Every row comes from one small tree of marks. Brackets hold a mark, then the marks that hang from it, in the order of their numbers. Every link used is in the known rows. Which tree was each row made from?
(in the rows, 128 means zero)
Known rows
(z_741 z_987): [157  93 151 182 158 125  89 113  23 128 147 107 133 106  93  73 110 149
 136 139  73 132  99 126 175 163  84 138  90 126 115 113 128 191  84 112
 151 177 173]
(z_199 (z_987 z_380 z_754 z_796 z_947)): [152 164 110 129 119 148 212 156 143 128 133 162  99 119 134 168 118 171
 131 150 109 159 100 148 108 171 183 152 115 141 120 131  18  81 105 151
 148 157 136]
(z_386 (z_915 (z_987 z_494 z_772))): [177 132 210 163 154 125 131 111 123 157 159 169 111 137 119 128 133 191
 111 127  82 147 142 152  87 103 103 136 147 166 116 112 119 133 105 115
 153 184 135]
(z_250 (z_987 z_741 z_947)): [146 134 147 144 115 117 149 126 108 150 118 123 120 145 102  80 108 123
 113 142 101 155 119 170 127 184  74 113 110 104 127 131 100 122 137 132
 154 162 164]
(z_494 (z_987 z_249 z_250 z_380)): [142 126 137 130 138 137 157 150 182 114 177 137 135 123 102  94 124 153
 105 129 130 155  97 143 120 147 176 162 147 107 122 133 109  77 116 100
 164 147 146]
(z_754 (z_987 z_249 z_796 z_915)): [173 108 121 148 141 123 142 118 104 139 133 164 150 131 108 133 127 158
  89 129 105 140 114 196 167 147  85 151 161 130 108 109  47 116  95 135
 168 125 133]
(z_199 (z_987 z_494 z_741)): [171 155 171 144 113 120 137 133 130 151 133 158 110 128  88  86 115 160
  96 158 121 174  99 135 151 154 132 135 125 133 139 130 105 141 132 115
 151 189 163]
(z_494 (z_987 z_380 z_772 z_796)): [173 134 128 160  87 148 176 148 138 112 147 142 148 114 133 147 119 166
 115 131 147 131 123 157 108 138 153 156 121 135 134 112  88 112  96 119
 118 125 149]
(z_947 (z_987 z_250 z_380 z_741 z_754)): [148 155 153 157 116 103 169 137 203 154 183 126 123 107 125 145 142 160
 150 159 136 172  83 154  99 173 163 130 152 144 131 138  92  95 153  91
 133 129 139]
(z_754 (z_987 z_199 z_250 z_380 z_947)): [153 155 115 143 164 124 175 104 161 110 153 140 132 113 165 124 159 138
 112 163 147 157 121 118  75 148 151 120 136 133 112 125 122 100 147 136
 173 180 156]
(z_947 (z_987 z_250 z_796)): [156 132 129 161 141 129 159 128 102 138 169 127 136 114 134 108 112 135
 140 171  99 115 120 142 156 151  95 125 138 127 135  99 116 204 112 128
 140 125 135]
(z_915 z_987): [166 100 180 200 173 130 104  95  60 143 145 138 131 108 113  81 133 148
 133 156  87 136 106 143 158 108  64 108 101 111 130 120 128 178  90 126
 147 177 187]
(z_386 z_250 (z_915 (z_987 z_796))): [165  99 201 121 178 149 149  94  62 166 142 140 103 140 157 139 130 170
 150 147  58 124 147 137 135  99  97 131 104 122 106  75  96 177  96 142
 181 139 159]
(z_250 (z_987 z_754 z_915 z_947)): [155 110 139 151 136 127 193 145  95 147 131 118 119 134  91 128 114 159
 108 105  65 155 105 195  95 164  80 140 135 127  97 126  71  97 110 144
 167 157 125]
(z_947 (z_987 z_380 z_494 z_754 z_796)): [178 153 129 159  87 122 163 136 180 111 160 159 102 109 109 180 112 183
 131 134 106 136  95 176 121 162 158 159 146 161 110 123  27 146 132 129
 112 125 138]
(z_199 (z_987 z_494 z_741 z_915 z_947)): [159 162 155 107 116 137 219 139 146 133 135 164 109 143 104 137 119 170
  77 143 134 194 107 141  90 174 130 153 147 138 104 148  59  74 125 120
 184 205 124]
(z_754 z_987): [178 102 160 213 164 113  76  97  64 159 128 115 141 104 109  68 135 133
 110 162  90 122 107 162 191 127  51 112 109 117 126 109 126 207 112 138
 145 182 175]
(z_754 (z_987 z_250 z_772 z_796)): [180 144 118 178 128 119 154 130 120 156 148 149 142 119 153 118 138 151
 112 151 130 128 150 169 136 125 133 102 139 156 146  83 126 137 100 141
 137 152 118]
(z_947 z_987): [158 106 170 206 154 114  95 121  67 143 169  97 139 110 100  73 114 134
 121 171  80 108  95 147 168 154  29 138 119 117 122 119 126 238 116 129
 124 157 169]
(z_741 (z_987 z_250 z_494 z_796 z_915)): [168 127 102 107 125 147 211 121 100  94 149 162 119 119 118 153 102 188
 115 108 105 161 127 140 126 145 179 151 148 170 104  96  90 120  87 108
 187 152  98]
(z_494 (z_987 z_915 z_947)): [165 101 148 150 147 158 198 139  78 129 146 111 151 130  87 120 124 146
  99 133 111 151 110 148 106 147  71 154 118  97  95 139  82 119  94 115
 177 187 141]
(z_199 z_987): [156 119 169 180 159 128 114 133  53 154 140 125 122 111 111  55 113 143
 107 168  85 135  94 125 176 140  84 142 107 118 139 118 133 197 103 144
 149 178 171]
(z_915 z_386): [147 137 165 184 183  99  86  94  66 158 144 135 146 101 111  73  86 143
 129 143  81 144  92 135 159 103  36 117 103 116 133 117 148 172  92 145
 158 142 161]
(z_386 (z_250 (z_987 z_796))): [165 105 154 139 127 132 138 128  59 140 123 111 103 136 136  88  94 146
 120 132  55 105 134 160 161 133  98 133  97 112 125  63 121 203 109 175
 150 117 162]
(z_987 z_380 z_494 z_915 z_947): [147 151 141 142 128 145 192 102 157  96 150 165 110 125 128 154  92 187
  79 101 126 160 103 159  70 156 132 159 144 152  85 136  78 104 115 124
 181 191 119]
(z_563 (z_987 z_380 z_494)): [176 127 164 175 144 141 163  99 117 115 133 162 107 118 139 110 127 187
 108 121 137 133  81 149 153 153 138 135 114 153 110 115 126 222 141 119
 145 184 179]
(z_563 (z_987 z_380 z_741)): [160 128 170 167 140 132 164  96 113 143 128 145 133 120 152 108 145 165
 131 143 167 151  73 148 157 174 120 124 107 135 126 123 127 187 148  95
 151 152 197]
(z_199 (z_987 z_741 z_772)): [161 154 172 165 113 113 142 154 108 170 150 140 131 131 117  86 127 157
 101 161 131 166 113 138 123 161 113 132 125 141 153 122 130 114 106 121
 133 168 157]
(z_250 (z_987 z_741 z_915)): [154 108 165 148 115 113 156 116  95 152 119 118 144 129 109  91 108 146
  94 126 104 161  99 186 138 154  63 133 144 119 126 119 120 130 135 114
 169 119 153]
(z_494 (z_987 z_249 z_380 z_772 z_915)): [154 116 150 141 113 134 178 164 171 110 178 141 152 135 105 145 126 188
  72  99 138 161  99 169  70 152 140 192 172 139 102 138  81  33  96 102
 147 133 124]
(z_796 (z_987 z_380 z_915 z_947)): [141 132 139 142 153 145 177 116 114  94 172 113 131 120 157 162 109 165
  63 134 145 140 104 170 127 165 111 180 146 144  90 146  94 103  87 121
 200 168 140]
(z_363 (z_987 z_250 z_772)): [153 129 123 185 158 129 146 131 113 119 150 125 114 126  90  65 134 166
  87 135 121 140 137 142 136 135 111 118 129 151 136 116 191 143  93 107
 150 185 129]
(z_494 z_987): [173  92 168 184 143 140 112 132  63 139 146 106 151 115  76  68 121 133
 116 147  96 130 103 137 169 126  68 137  97  89 127 121 129 185 101 113
 145 170 185]
(z_796 (z_987 z_199 z_249 z_250)): [151 141 134 112 174 121 113 150 106 107 207 139 148 145 112  91 132 143
  71 143 126 151 126 137 158 143 121 163 172 128 134 120 159  89  95 116
 198 134 176]
(z_363 (z_987 z_494 z_754 z_772 z_796)): [192 150  95 167  94 135 158 153 140 108 123 178  93 139  45 145 127 202
  95 101 110 155 143 185 134 137 146 135 131 179 126 115  78 104  88 117
 123 165 129]
(z_754 (z_987 z_249)): [168 107 150 187 162 104  67 118  95 155 146 138 139 124  81  67 130 140
  98 147  88 131 104 179 182 152  71 131 131 112 121 115  96 158 107 140
 149 171 173]
(z_947 (z_987 z_772)): [162 123 170 214 132 106 107 145  87 149 184 103 140 116 115  91 121 147
 112 157  97 111 114 150 123 160  43 140 134 141 125 115 137 200 104 132
 105 154 146]
(z_754 (z_987 z_380 z_915)): [163 104 155 191 158 122 134  84 111 133 133 124 144  95 149 128 133 164
  91 142 122 138  85 172 143 129  97 148 144 143 104 123 101 154 124 126
 160 159 149]
(z_796 (z_987 z_250 z_754 z_772 z_947)): [164 163 130 154 144 129 177 179 129 147 203 122 120 138 119 150 138 165
  90 130 128 151 146 169  98 161 146 134 141 160 126 123 128  48  67 130
 172 187 117]
(z_494 (z_987 z_249 z_380)): [150 111 152 149 129 134 120 145 150 115 161 132 138 126  83  92 119 154
 100 126 115 146  86 152 135 155 133 173 129 100 115 140  82 101 111 102
 147 147 172]
(z_754 (z_987 z_250 z_380 z_915)): [153 117 140 175 165 123 170  91 148 135 147 126 138  93 166 126 141 164
  97 144 136 148  95 162 122 124 140 135 160 151 110 114 129 129 128 119
 179 161 120]
(z_386 (z_250 z_987)): [154  94 185 165 147 122 107 126  53 152 137  90  98 132 123  58 101 143
 106 134  47 110 122 150 154 132  80 130  95 105 117  78 160 212 119 168
 151 151 168]
(z_380 z_987): [156  85 159 200 163 118  78 107  61 159 157 134 125 109  68  68 118 146
 134 159 107 125 119 149 182 154  62 107 112 129 120 115 164 180 121 135
 161 182 165]

Which tree is each row?
[161 121 157 154 183 127 146 102  97 122 167 150 142 115 137  91 158 146
 138 158 111 160 120 102 110  95 108 104 135 119 140 114 169 128 114 117
 165 159 187]  (z_915 (z_987 z_199 z_250))
[154 153 163 150 117 118 155 142 158 160 139 148 113 109 112 126 137 170
 129 157 125 187  71 142 132 167 173 143 122 140 139 142  69  74 133 110
 145 154 167]  (z_199 (z_987 z_380 z_741 z_754))
[165 124 154 153 176 136 152 103  78 114 152 149 138 127 120 114 154 140
 135 157 106 157 124 111  91 129  72 115 111 107 114 133 111 117 105 134
 158 185 205]  (z_915 (z_987 z_199 z_947))
[174 112 121 172 166 124 114 127  72 107 130 133 124 124  37  83 154 162
 114 133  91 161 107 135 152 128  77 136 120 135 127 133 129 136 113 102
 150 161 201]  (z_363 (z_987 z_199 z_754))
[147 147 132 162 159 137 165 141 112 158 169 142 118 127  96 112 118 151
 139 128  90 159 121 147 100 148 123 102 113 127 124 119 107  96  95 128
 178 193 133]  (z_987 z_250 z_754 z_947)
[153 155 130 175 103 135 145 124 121 117 152 162 133 119 157 141  93 174
 115 118 133 128 122 162 113 141 135 137 126 162 136  98 107 129  88 133
 128 121 145]  (z_987 z_380 z_772 z_796)
[148 171 141 126 121 115 160 124 183 134 169 167 141 120 130 140 137 165
 143 128 153 202  99 125  77 142 179 118 146 147 143 125 124  33 148  84
 171 127 175]  (z_987 z_199 z_250 z_380 z_741 z_754)
[151 115 134 150 147 126 116 107  73  87 152 124 136 105 126 111 123 162
 137 141 109 153  92  96 121 161 134 161 113 145 111 125 126 141 115 107
 149 148 197]  (z_741 (z_987 z_199 z_380))
[146 122 158 133 112 101 103 138 128 151 133 138 131 152  74  59 105 137
 101 124  91 157 104 190 157 178  84 134 139 105 134 127 100 102 135 122
 151 118 172]  (z_250 (z_987 z_249 z_741))
[164 151 110 119 113 119 149 125 153 149 126 172 138 152  94 134 132 133
 113 147 132 162 135 187 143 196 111 121 129 110 120 128   9  64 117 132
 161 154 152]  (z_754 (z_987 z_249 z_741 z_796 z_947))
[167 121 136 174 135 121 118 123 116 145 118 134 113 131  29  88 146 162
 117 134 115 178 103 172 175 158  94 121 109 128 131 142 103 112 117  81
 150 170 176]  (z_363 (z_987 z_741 z_754))
[172 119 133 140 121 114 101 158 114 122 165 161 101 137  26 117 111 190
 124  93  61 169  99 159 142 178 161 160 129 149 102 129  51  78  90 111
 146 180 147]  (z_741 (z_987 z_249 z_494 z_754))
[176 156 139 163 127 101 125 149 186 144 175 176 117 139 100 102 135 173
  76 121 118 150 140 175 105 140 158 127 175 160 124 105 125  83 111 135
 146 189 107]  (z_754 (z_987 z_249 z_250 z_494 z_772))
[159 136 155 183 128 109  93 173 115 162 185 160 132 143  63 108 111 178
 111  93  85 153 115 181 109 158 101 140 143 149 130 114  94  58  78 126
 134 151 145]  (z_987 z_249 z_754 z_772)
[141 122 125 127 140 131 181 167  95 113 180 140 131 151  89 139 115 184
  95  93 100 163 124 152  63 205 115 174 152 155  78 132  64  32  61 121
 166 180 107]  (z_741 (z_987 z_249 z_772 z_915 z_947))
[177 159 139 143 137 119 138 139 133 129 173 174 120 129  86 115 125 174
 122 113 104 178 123 123  96 112 149 119 146 152 135 106 140  96 126 115
 168 168 162]  (z_987 z_199 z_250 z_494 z_754)
[166 123 162 162 107 102 121 138 111 172 121 125 123 131  73  90 119 146
 133 127  83 166  97 188 152 158  95 115 119 121 141 121  99 114 137 119
 140 129 171]  (z_250 (z_987 z_741 z_754))
[155  83 184 150 151 127 152 124  56 150 138  88 107 134 132  87 100 159
  92 119  54 124 114 160 131 125  72 150 126 118 100  83 146 182 113 161
 173 138 143]  (z_386 (z_250 (z_987 z_915)))
[174 109 147 138 120 129 147 149  79 155 127 118  94 135 112 121 109 158
 136 117  44 123 130 175 150 135 122 132  99 122 121  68  90 157 109 173
 143 112 153]  (z_386 (z_250 (z_987 z_754 z_796)))
[161 102 175 139 151 116 112 129  52 132 143  97 116 136 129  66 118 138
 109 134  60 125 128 116 123 122  79 137 109 109 118  78 169 187 134 165
 156 131 196]  (z_386 (z_250 (z_987 z_199)))
[165 146 113 129 135 135 183 152 130 122 165 148  90 127  68 138 122 179
 139 113  86 178 125 130  91 176 188 128 116 156  99 126  74  75 100 117
 168 223 113]  (z_741 (z_987 z_250 z_494 z_754 z_947))
[158 153 170 162  90 106 129 114 195 118 160 143 115 114 116 130 115 165
 112 155 140 155  88 154 117 176 125 148 145 143 116 143  85 157 163  98
 122 154 159]  (z_947 (z_987 z_380 z_494 z_741))
[167 109 141 136 174 145 219 156  98 152 158 158 126 156  88 148 148 185
 113  94 107 162  83 179 113 190  99 152 142 135  81 134  45  91  99 125
 181 174 144]  (z_563 (z_987 z_249 z_754 z_915 z_947))
[154 135  91 112 120 155 224 110 118 101  98 153 126 146  82 148 128 161
  93 130 147 176 130 173 132 177  91 138 127 129 105 141  56  86 102  95
 186 159 134]  (z_363 (z_987 z_741 z_796 z_915 z_947))
[176 164 140 183 118 108 151 119 207 129 159 160 108 109 154 129 138 179
  84 134 149 147 128 162  84 129 189 121 157 182 126 108 138 113 132 132
 134 194 111]  (z_754 (z_987 z_250 z_380 z_494 z_772))
[168 116 157 182 191  91 126  81  84 160 129 125 160  95 130 109 123 152
 106 152  95 154  89 159 149  94  34 128 137 131 111 122 118 150 101 154
 168 148 130]  (z_754 (z_987 (z_915 z_386)))
[166 156 156 135 129 134 205 105 186 128 145 176 108 128 156 122 143 184
 116 129 184 172  92 141 125 163 197 112 135 159 125 120 138 151 162  90
 168 176 159]  (z_563 (z_987 z_250 z_380 z_494 z_741))
[139 141 114 132 134 149 210 100 134 111 153 164 137 108 176 155  94 175
 111 114 137 149 107 158 112 128 158 144 155 152 121 101 108 112 100 115
 189 112 111]  (z_987 z_250 z_380 z_796 z_915)
[146 123 153 151 152 133 149  98  96  99 156 146 153 112 153 130 111 169
  99 120 128 158  88 127  93 124  92 163 151 144 110 120 133 123 123 107
 176 125 179]  (z_987 z_199 z_380 z_915)
[175 112 149 164 146 138 156 160 111 159 167 117 140 114  68  98 142 150
 139 137  98 159 107 148 137 120 135 125 115 107 135 117 121 117 105 104
 156 167 151]  (z_494 (z_987 z_250 z_754))
[134 170 132 120 153 127 198 190 156 146 190 157 108 153 115  98 125 159
  88 140 113 161 130 131  72 179 163 144 154 139 127 130 110  45  86 148
 157 192 103]  (z_199 (z_987 z_249 z_250 z_772 z_947))
[193 141 165 158 127 116 175 158  95 166 156 164 151 147 115 135 181 177
 142 123 163 179 107 138  99 164 108 115 128 159 136 112 131  99 134 101
 130 141 201]  (z_563 (z_987 z_199 z_741 z_754 z_772))
[174 119 115 152 153 134 183 103 100 145 134 143 148 112 152 135 132 150
 107 148 120 140 123 173 156 118 112 119 156 142 124  90 103 151 103 135
 181 141 114]  (z_754 (z_987 z_250 z_796 z_915))
[169 183 122  96  89 142 209 141 153 136 121 187 101 147 108 136 110 155
 103 156 135 176 131 144 123 180 161 132 122 131 131 130  33  99 120 134
 160 184 138]  (z_199 (z_987 z_494 z_741 z_796 z_947))
[152 114 106 133 175 145 190 110  78  79 125 128 133 141  76 107 142 158
  76 130 117 164 121 129 104 149  53 153 137 129  91 145 120 120 109 109
 188 183 168]  (z_363 (z_987 z_199 z_915 z_947))
[170 169 148 143  98 125 150 137 154 148 147 175 108 144  58 137 111 168
 124 112 116 189 118 166 101 169 122 112 116 135 117 139  54  62 121 110
 162 202 151]  (z_987 z_494 z_741 z_754 z_947)
[179 143 150 162 154 126 176 153 116 132 171 162 131 136 107 160 173 171
 143 131 110 175 138 128  34 132 106 111 125 144 117 133  89  36  89 136
 133 181 172]  (z_915 (z_987 z_199 z_754 z_772 z_947))
[178 119 140 147 154 136 144  98  67 112 136 170 146 120 136 126 144 148
 145 158 105 145 126 119 138 104  86 118 119 119 138 106 108 145  97 130
 149 125 204]  (z_915 (z_987 z_199 z_796))
[169 136 151 140 133 102 101 145 137 101 190 155 129 145  68 100 123 155
  94 141  92 143 107 132 115 163  78 168 174 129 109 134  94 146 139 124
 132 145 178]  (z_947 (z_987 z_199 z_249 z_494))
[166 151 117 136 131 148 193 163  91 151 135 155 110 130  97 139 121 155
 134 153  84 154 114 150 134 167 135 139 104 125 130 123  34 109  89 154
 152 172 141]  (z_199 (z_987 z_754 z_796 z_947))
[125 127 120 129 144 133 142 133 128  91 163 134 108 129  97 119 106 164
 121 119  99 153  98 136 102 215 156 170 116 131  83 144  53  74  97 121
 161 180 150]  (z_741 (z_987 z_249 z_380 z_947))
